What can hang from each mark:
M: J Z
C: J T
X: J T Z
T: C M X
Z: C
B: C

Known rows, with every way that one mark hangs from another:
Z(C(J)): [-14.4, 9.0, 1.1, -3.9, -0.7, 4.7, -2.5, 0.7, -12.1, -2.2, -23.8, -2.6, -3.0, -13.2, -1.6, -0.4, 1.4, 1.5, 3.4, -27.2, 1.6, -1.3, -8.4]
M(J Z(C)): [17.2, -13.1, 4.1, 14.2, -5.1, 1.6, -8.3, 1.8, -4.9, 12.8, -15.9, 1.4, -4.9, -10.6, -9.8, -2.0, -2.3, 28.1, 1.9, 6.0, 10.6, -4.0, -16.4]
Z(C(T)): [4.1, 5.6, -0.8, -3.1, -1.4, 3.7, -4.4, -0.7, -11.9, 3.0, -22.5, 2.5, -1.7, -15.8, -3.9, -0.6, -5.0, 10.6, 2.8, 20.8, -9.8, -1.4, -3.7]
C(J): [-17.7, 8.4, 1.7, -2.5, 3.0, 0.7, 1.9, 0.3, -4.7, 0.8, -3.3, 0.1, -0.9, -1.5, -0.5, -0.2, 2.1, 0.9, 1.1, -26.8, 0.0, 0.3, -2.6]
M(J Z(C(T))): [18.4, -7.6, 3.0, 13.2, -2.4, 0.6, -8.7, 0.4, -10.1, 16.4, -16.6, 6.0, -4.1, -14.3, -11.2, -2.7, -5.8, 37.3, 4.8, 27.8, -0.3, -4.7, -13.9]
M(J Z(C(T(X)))): [17.5, -4.5, -1.4, 11.7, 0.0, -23.9, -8.1, 0.9, -11.9, 15.7, -16.5, 8.3, -4.3, -12.1, -6.8, -1.7, -6.8, 44.9, 2.9, 27.8, 4.8, -3.7, -17.3]
C(J T(X)): [-17.6, 17.8, -3.8, -5.2, 8.5, -25.7, 2.3, 0.6, -11.8, 7.8, -4.2, 6.3, -0.3, -3.0, 2.4, -0.1, -2.6, 18.2, 1.9, -4.8, -5.7, 0.3, -2.2]
M(Z): [2.9, -3.0, 0.8, 9.2, -0.9, -1.1, -4.6, 2.0, 1.7, 7.4, 2.8, 3.5, 0.5, 2.0, -4.1, 1.6, -2.2, 10.1, -3.7, 1.5, 6.2, -2.9, -16.0]
Z(C(J T(M X))): [-21.1, 18.5, 3.3, -19.4, 5.0, -37.3, -3.0, -2.1, -14.2, 0.8, -24.5, 5.8, 0.4, -21.9, 10.1, -2.2, 1.1, 26.2, 4.8, -6.0, -1.0, -1.7, -10.3]
C(J T(M)): [-23.0, 15.2, 7.7, -15.9, 7.0, -14.7, -0.3, -3.1, -6.1, 3.8, -4.5, 6.6, 3.2, -12.5, 7.9, -3.6, 2.4, 17.6, 4.7, -4.7, -6.4, -2.4, -1.3]
Z(C(J T(M))): [-19.5, 15.0, 7.4, -17.2, 2.8, -11.0, -3.8, -2.7, -12.4, 1.8, -25.1, 3.9, 0.6, -25.0, 6.6, -3.4, 1.7, 18.1, 6.0, -5.0, -6.4, -2.9, -7.7]
M(J Z): [15.0, -13.6, 4.7, 15.9, -1.3, -1.8, -4.6, 1.1, 2.0, 14.8, 4.7, 4.0, -2.2, 1.3, -8.1, -1.9, -1.0, 26.9, 0.3, 6.7, 10.5, -3.0, -10.4]
C(T(M)): [-4.9, 6.4, 6.3, -13.0, 4.0, -15.1, -1.4, -2.9, -0.2, 2.4, -0.5, 7.1, 4.1, -10.8, 8.2, -2.8, 0.8, 16.6, 3.8, 20.9, -7.5, -1.7, 1.5]
T(C M): [-3.9, 1.6, 9.3, -12.5, 2.5, 10.0, 0.4, -3.2, -9.3, -0.7, -1.7, 2.0, 2.6, -7.5, 4.9, -3.2, 5.5, 16.1, 2.3, 2.2, 8.3, -2.0, -1.7]
X(T): [1.0, 5.5, -2.0, -1.8, 3.1, -20.8, 0.8, -0.8, -0.9, 24.5, 4.3, 8.8, 0.1, -2.8, 1.1, -0.7, 3.6, 6.3, 0.6, 0.3, 14.7, -1.3, 2.8]
X(T(M)): [-5.1, 6.6, 5.2, -13.8, 4.1, -35.8, -0.5, -3.6, 3.7, 21.3, 3.2, 10.8, 3.5, -9.9, 10.8, -2.9, 8.0, 13.2, 2.2, 0.3, 17.6, -2.9, 1.6]
T(M X): [-6.6, 4.6, 2.0, -14.3, 3.5, -40.7, -0.3, -2.2, 2.9, -1.9, 0.5, 2.8, 2.7, -4.9, 14.6, -1.4, 3.1, 15.9, -0.9, 0.3, 8.2, -0.4, -3.4]
B(C(T)): [3.0, 0.1, 0.6, -1.9, -5.8, 7.7, 2.4, -1.2, -9.5, -5.9, -5.5, 1.2, -0.3, -9.3, -2.1, -2.5, -4.6, 11.9, 3.4, 23.6, -7.8, 2.5, 4.3]
B(C(J T(X(Z)))): [-15.7, 11.8, -4.5, -5.9, 3.2, -23.9, 1.5, -0.8, -14.7, -5.4, -3.1, -18.6, -1.8, -12.7, -2.2, -2.9, -3.9, 16.4, 2.3, -3.6, -0.7, 1.8, 7.3]
X(J): [-22.3, -16.1, -2.8, -3.1, 3.0, -10.8, 0.7, -0.2, -2.3, -21.8, 2.2, -2.4, -0.8, -1.1, -3.0, 1.1, 3.4, -1.4, -4.2, -5.0, 2.3, 1.3, -3.7]
B(C(J T(M(Z)))): [-16.7, 6.2, 10.0, -8.4, -3.1, -6.6, -1.5, -1.6, -7.3, -0.5, -5.8, 7.0, 2.5, -14.9, 3.2, -3.4, 0.7, 29.6, 2.5, -0.5, 2.1, -0.8, -15.3]

Rows:
[-17.9, 12.9, -0.8, -4.7, 7.4, 1.2, 4.1, 0.7, -21.2, 2.4, -4.2, 1.7, -1.7, 0.5, -0.2, -0.4, 2.3, 17.8, 0.8, -26.0, 11.3, -0.1, -4.9] | T(C(J) X)
[-18.1, 17.4, -5.6, -4.7, 11.9, -33.0, -1.6, 0.2, -10.6, 6.4, 1.2, -14.3, -1.1, -7.3, -0.6, -1.6, -2.8, 14.1, 1.7, -6.0, -2.9, -1.7, 4.6] | C(J T(X(Z)))
[7.9, -4.1, 5.7, 0.7, 5.1, -43.4, -5.5, -1.1, -0.1, 15.4, 4.8, 13.2, 1.2, -7.7, 4.3, -4.1, -2.1, 51.7, 2.4, 29.0, 7.8, -3.9, -11.4] | C(T(M(J Z) X))
[-18.2, 6.2, 8.1, -7.7, -1.2, -10.9, -8.3, 0.2, -4.9, 3.3, -20.5, 2.4, 0.3, -19.3, 4.6, -0.9, 3.3, 19.4, 0.8, -24.8, 10.7, -4.5, -27.2] | T(M(Z(C(J))))
[7.6, -4.7, 10.1, -5.6, 4.2, -37.9, -0.8, -4.2, 3.5, 28.0, 6.1, 11.6, 0.7, -9.3, 6.2, -6.3, 9.6, 30.0, 5.9, 6.2, 21.4, -2.7, 7.8] | X(T(M(J)))
[-23.5, -14.5, -0.1, -9.6, 1.1, -47.7, -8.6, 0.2, -4.3, -18.3, -14.9, 2.0, -0.5, -17.8, 6.1, 1.8, 3.7, 24.2, -6.8, -2.4, 15.9, -2.4, -29.5] | T(M(Z(C)) X(J))
[6.1, -5.0, 7.9, -6.4, 4.9, -17.1, 1.3, -3.0, -10.6, 3.0, 0.8, 4.3, -0.3, -4.9, 6.0, -5.5, 5.8, 40.6, 4.0, 7.2, 17.1, -2.2, 1.5] | T(C M(J) X)
[-24.8, -8.3, 0.9, -17.7, 6.6, -30.1, -8.8, -3.2, -8.3, -19.2, -15.0, -18.9, 0.4, -29.5, 1.0, -2.8, 2.9, 11.6, 1.3, 15.7, -3.8, -4.5, -1.9] | X(J Z(C(T(M))))
[-12.0, 6.0, 1.3, 4.5, -1.9, 3.8, -6.8, 2.8, -9.6, 6.9, -21.3, 1.6, -3.5, -11.5, -5.2, 1.3, -0.3, 11.4, -0.4, -25.6, 7.4, -2.5, -24.9] | M(Z(C(J)))
[-19.4, 9.2, 9.9, -15.9, -1.9, -7.1, 2.9, -3.2, -9.8, -8.8, -8.0, 3.6, 2.0, -18.6, 7.0, -4.9, 2.5, 19.5, 5.4, -2.5, -3.7, 1.4, 0.9] | B(C(J T(M)))
[-20.9, 16.0, 3.9, -16.3, 6.7, -38.4, -6.5, -3.4, -7.1, 20.7, -15.7, -13.0, 0.0, -27.2, 6.5, -4.3, 8.5, 10.7, 5.0, -27.1, 20.0, -5.7, 0.1] | X(T(M) Z(C(J)))
[8.1, -4.6, 10.2, -5.0, 3.9, -16.1, -1.6, -3.9, 0.2, 9.0, 1.9, 6.9, 1.1, -11.3, 3.9, -6.3, 2.2, 34.7, 7.4, 28.4, -3.6, -2.8, 6.9] | C(T(M(J)))
[-12.5, 10.7, 1.7, 3.0, 0.8, 4.2, -7.8, 2.2, -14.9, 11.4, -21.7, 5.3, -1.8, -14.9, -7.1, 0.3, -4.1, 20.4, 1.2, -4.4, -3.7, -3.8, -23.0] | M(Z(C(J T)))
[-22.8, 14.7, 5.9, -16.7, 8.0, -15.0, 3.2, -2.3, -15.9, -1.1, -4.6, 2.7, 1.6, -6.5, 9.5, -2.7, 6.7, 24.9, 1.1, -24.9, 14.4, -0.5, -7.0] | T(C(J) M X)
[-17.6, 11.7, 8.2, -6.9, 6.3, -15.0, -4.6, -1.2, -3.5, 11.2, -2.0, 10.2, 3.2, -10.7, 3.9, -1.6, 1.3, 27.6, 1.2, -3.0, 0.5, -4.3, -17.1] | C(J T(M(Z)))
[8.8, -2.2, 7.1, -7.1, 3.2, -21.2, -8.9, -3.5, -5.7, 7.0, -14.6, -16.3, -1.5, -28.0, -0.4, -7.5, 0.0, 31.0, 9.1, 26.1, -2.1, -5.9, 7.5] | X(Z(C(T(M(J)))))
[8.6, -8.5, 8.8, 2.3, 3.7, -16.8, -3.4, -1.3, -8.9, 10.5, 4.1, 7.8, -0.1, -3.2, 2.2, -4.3, 3.8, 51.3, 0.3, 9.0, 24.4, -4.3, -14.6] | T(C M(J Z) X)
[1.8, 9.1, -4.8, -4.4, 1.0, -22.1, -3.6, 0.0, -14.1, 4.3, -22.0, 2.9, -2.0, -13.6, 0.7, 0.5, -5.3, 18.0, 1.3, 20.3, -5.1, -0.9, -5.9] | Z(C(T(X)))
[0.2, -2.0, 6.9, -4.7, -4.3, -11.8, -10.2, -0.6, -0.2, 3.3, -17.6, 3.5, 1.1, -18.4, 5.2, -0.4, 1.0, 18.0, -0.7, 1.5, 10.0, -5.2, -23.7] | T(M(Z(C)))
[13.4, -13.1, 11.6, 2.0, -6.0, -9.5, -3.6, -2.5, -3.0, 3.2, -0.6, 6.8, 0.7, -14.1, -0.5, -6.2, -0.9, 45.9, 4.9, 31.7, 4.8, -2.1, -7.5] | B(C(T(M(J Z))))
[-22.0, -9.8, -6.1, -3.0, 10.0, -39.3, -2.4, -1.7, -2.1, 4.6, 10.9, -14.5, -1.2, -7.9, -4.9, -1.0, 6.2, -0.5, -3.4, -6.3, 17.4, -2.2, 6.2] | X(J T Z)
[2.9, 6.9, -4.9, -2.3, 2.8, -24.4, -7.1, -0.8, -7.0, 23.6, -12.7, -14.3, -2.6, -18.6, -3.6, -1.7, 2.4, 2.8, 1.9, -2.0, 16.1, -4.5, 3.6] | X(T Z(C))
[-21.4, -12.7, 4.3, -8.4, 1.9, -43.3, -8.7, -1.3, -4.4, 6.6, -11.7, 9.2, 0.5, -21.2, 2.6, 0.0, 8.0, 21.1, -3.9, -3.6, 25.4, -4.2, -24.9] | X(J T(M(Z(C))))
[-24.4, -11.8, 6.6, -7.9, 8.2, -21.6, -2.7, -1.9, -11.3, 9.6, 6.4, 12.3, 2.2, -8.9, -0.5, -0.5, 10.4, 29.5, -3.9, -2.0, 30.8, -4.3, -19.3] | X(J T(C M(Z)))
[-28.0, -10.9, -3.4, -17.4, 5.8, -55.4, -7.5, -1.7, -4.7, -25.3, -12.5, -21.3, -0.9, -23.6, 6.8, -1.2, 5.1, 10.9, -2.7, -5.3, 10.9, -1.8, -6.8] | T(M X(J Z(C)))
[-14.9, 9.0, 3.1, -5.1, -2.5, 9.5, 4.6, -0.5, -14.3, -7.2, -8.3, 1.7, -0.8, -10.3, -3.2, -2.5, -2.1, 13.0, 4.3, -2.4, -7.2, 3.3, 1.6] | B(C(J T))
[-15.5, 14.0, 0.1, -5.3, 1.7, 3.7, -2.4, -0.1, -17.3, 4.4, -25.3, 2.0, -2.5, -18.0, -3.6, -1.1, -2.6, 11.5, 4.8, -6.1, -9.7, -1.7, -6.4] | Z(C(J T))
[2.3, 4.2, -3.8, -3.4, -3.7, -16.9, 3.3, -0.9, -11.4, -8.3, -5.0, 2.9, -0.2, -7.1, 1.5, -1.1, -4.4, 19.6, 1.3, 24.1, -4.0, 4.2, 2.2] | B(C(T(X)))
[11.8, -12.6, 10.4, 2.1, -4.2, -13.0, -9.9, -0.7, 0.0, 9.6, -15.8, 3.8, -1.6, -17.8, 0.9, -4.0, 1.5, 35.2, 3.4, 7.1, 13.1, -5.7, -18.0] | T(M(J Z(C)))
[-23.0, -11.0, -9.5, -5.1, 5.0, -40.9, -6.2, 0.7, -9.9, -21.1, -12.5, -23.9, -4.1, -16.2, -2.7, 1.0, 0.6, 3.2, -3.7, -6.9, 8.5, -1.3, -5.0] | T(X(J Z(C)))
[-20.1, -12.6, -5.3, -6.8, -0.5, -27.9, 4.1, -0.7, -14.3, -29.4, -2.8, 0.4, -1.4, -10.3, -1.2, 0.3, -1.6, 18.2, -1.5, 19.2, -0.9, 5.1, -1.1] | B(C(T(X(J))))
[-2.2, 0.6, 8.1, -14.0, -5.1, -7.3, 1.5, -4.0, -4.4, -10.5, -5.7, 3.5, 3.0, -16.8, 7.2, -4.0, -0.1, 19.5, 4.8, 25.0, -5.7, 1.0, 3.0] | B(C(T(M)))
[5.6, -6.3, 6.2, -5.0, 3.2, -43.1, -0.4, -2.5, 3.1, 1.7, 3.0, 3.8, -0.1, -6.2, 10.5, -4.9, 4.2, 33.4, 3.1, 5.5, 12.2, -1.3, 2.3] | T(M(J) X)
[-29.3, -10.3, 2.6, -16.4, 7.8, -26.6, 2.0, -2.2, -13.0, -23.4, 1.9, 1.9, 1.2, -6.6, 6.8, -0.9, 8.4, 22.8, -3.9, -2.9, 14.7, 0.7, -8.1] | T(C M X(J))
[-21.2, -12.3, -7.7, -5.5, 3.2, -35.8, 0.7, -0.8, -12.2, -26.9, 1.8, -19.5, -2.0, -13.0, -4.5, -1.4, -1.5, 14.4, -2.6, 19.0, 0.0, 3.4, 5.8] | B(C(T(X(J Z))))
[-29.2, -5.3, -2.9, -17.1, 13.2, -59.5, -3.9, -2.3, -3.0, -19.3, 7.0, -14.7, 2.1, -15.0, 6.0, -2.2, 3.6, 19.2, -1.8, 16.0, 0.7, -2.4, 2.0] | C(T(M X(J Z)))
[-23.4, 14.4, 1.0, -16.6, 5.8, -43.9, -6.5, -1.8, -7.4, -3.0, -17.9, -19.8, -0.9, -23.5, 10.0, -3.3, 3.8, 12.7, 2.1, -26.5, 10.3, -3.0, -5.1] | T(M X(Z(C(J))))
[10.3, -11.4, 13.7, 3.6, 1.4, 8.3, -4.3, -1.5, -7.5, 10.8, 3.5, 6.3, 0.1, -6.5, -2.6, -5.3, 5.4, 42.6, 2.6, 9.5, 19.1, -5.4, -11.9] | T(C M(J Z))
[-27.2, -15.3, 0.7, -8.1, 5.1, -51.9, -4.2, 0.2, 2.5, -17.2, 5.6, 5.1, 2.3, -5.9, 7.8, 2.0, 5.3, 23.3, -7.4, -3.0, 16.3, -1.7, -23.7] | T(M(Z) X(J))
[-19.5, -9.6, -1.1, -3.9, 8.2, -5.9, 3.0, -1.5, -18.2, 3.7, 3.8, 6.6, -1.1, -4.4, -7.1, -0.3, 8.4, 12.6, -1.7, -4.2, 21.8, -0.7, -1.6] | X(J T(C))
[-25.4, -12.5, 3.6, -7.4, 6.5, -47.8, -4.3, -1.6, 2.9, 7.5, 8.2, 12.0, 2.6, -9.7, 3.6, -0.1, 9.4, 20.8, -5.4, -2.8, 24.5, -3.7, -18.2] | X(J T(M(Z)))
[-23.9, 18.7, 0.9, -16.8, 12.7, -47.5, -2.8, -2.4, -5.6, 2.7, 1.8, -12.4, 2.3, -14.7, 9.0, -3.7, 1.7, 21.4, 3.1, -5.9, -0.4, -3.6, 3.5] | C(J T(M X(Z)))
[-20.1, -9.5, -5.5, -4.7, 5.2, -14.9, -7.1, -1.0, -13.2, -15.4, -14.5, -19.7, -3.2, -21.4, -9.2, -0.7, -0.7, 4.4, 0.2, 15.8, -6.8, -2.9, -0.5] | X(J Z(C(T)))
[-16.4, 15.0, 3.1, -3.1, 8.1, 5.5, 4.0, -1.6, -20.7, 25.4, -1.9, 8.8, -1.0, -3.5, -4.1, -2.0, 6.1, 14.7, 2.1, -25.4, 20.8, -1.8, -0.9] | X(T(C(J)))
[-28.0, -7.6, 2.8, -16.1, 12.5, -28.6, -1.9, -4.7, -12.1, 2.5, 8.7, -11.3, 1.6, -15.2, -0.1, -3.4, 12.0, 15.9, -1.0, -3.4, 26.6, -4.7, 4.6] | X(J T(C M) Z)
[7.1, -2.8, 9.1, -4.9, 9.5, -19.9, -2.8, -5.0, -9.2, 29.2, 8.3, -9.1, -0.2, -14.0, -0.9, -8.6, 9.4, 34.7, 6.3, 6.8, 29.4, -7.2, 14.3] | X(T(C M(J)) Z)
[-21.7, -12.0, -3.5, -4.2, 6.9, -11.2, 3.1, 0.3, -18.5, -20.4, 0.8, -0.5, -2.0, 0.6, -3.0, 1.3, 4.5, 15.0, -5.1, -4.3, 11.6, 2.0, -6.5] | T(C X(J))
[-25.2, -11.5, 0.8, -17.9, 0.4, -43.3, 2.6, -2.7, -8.7, -31.3, -2.2, 2.5, 1.9, -16.0, 8.3, -2.1, 3.5, 26.2, -0.8, 19.2, 1.5, 4.1, -2.6] | B(C(T(M X(J))))
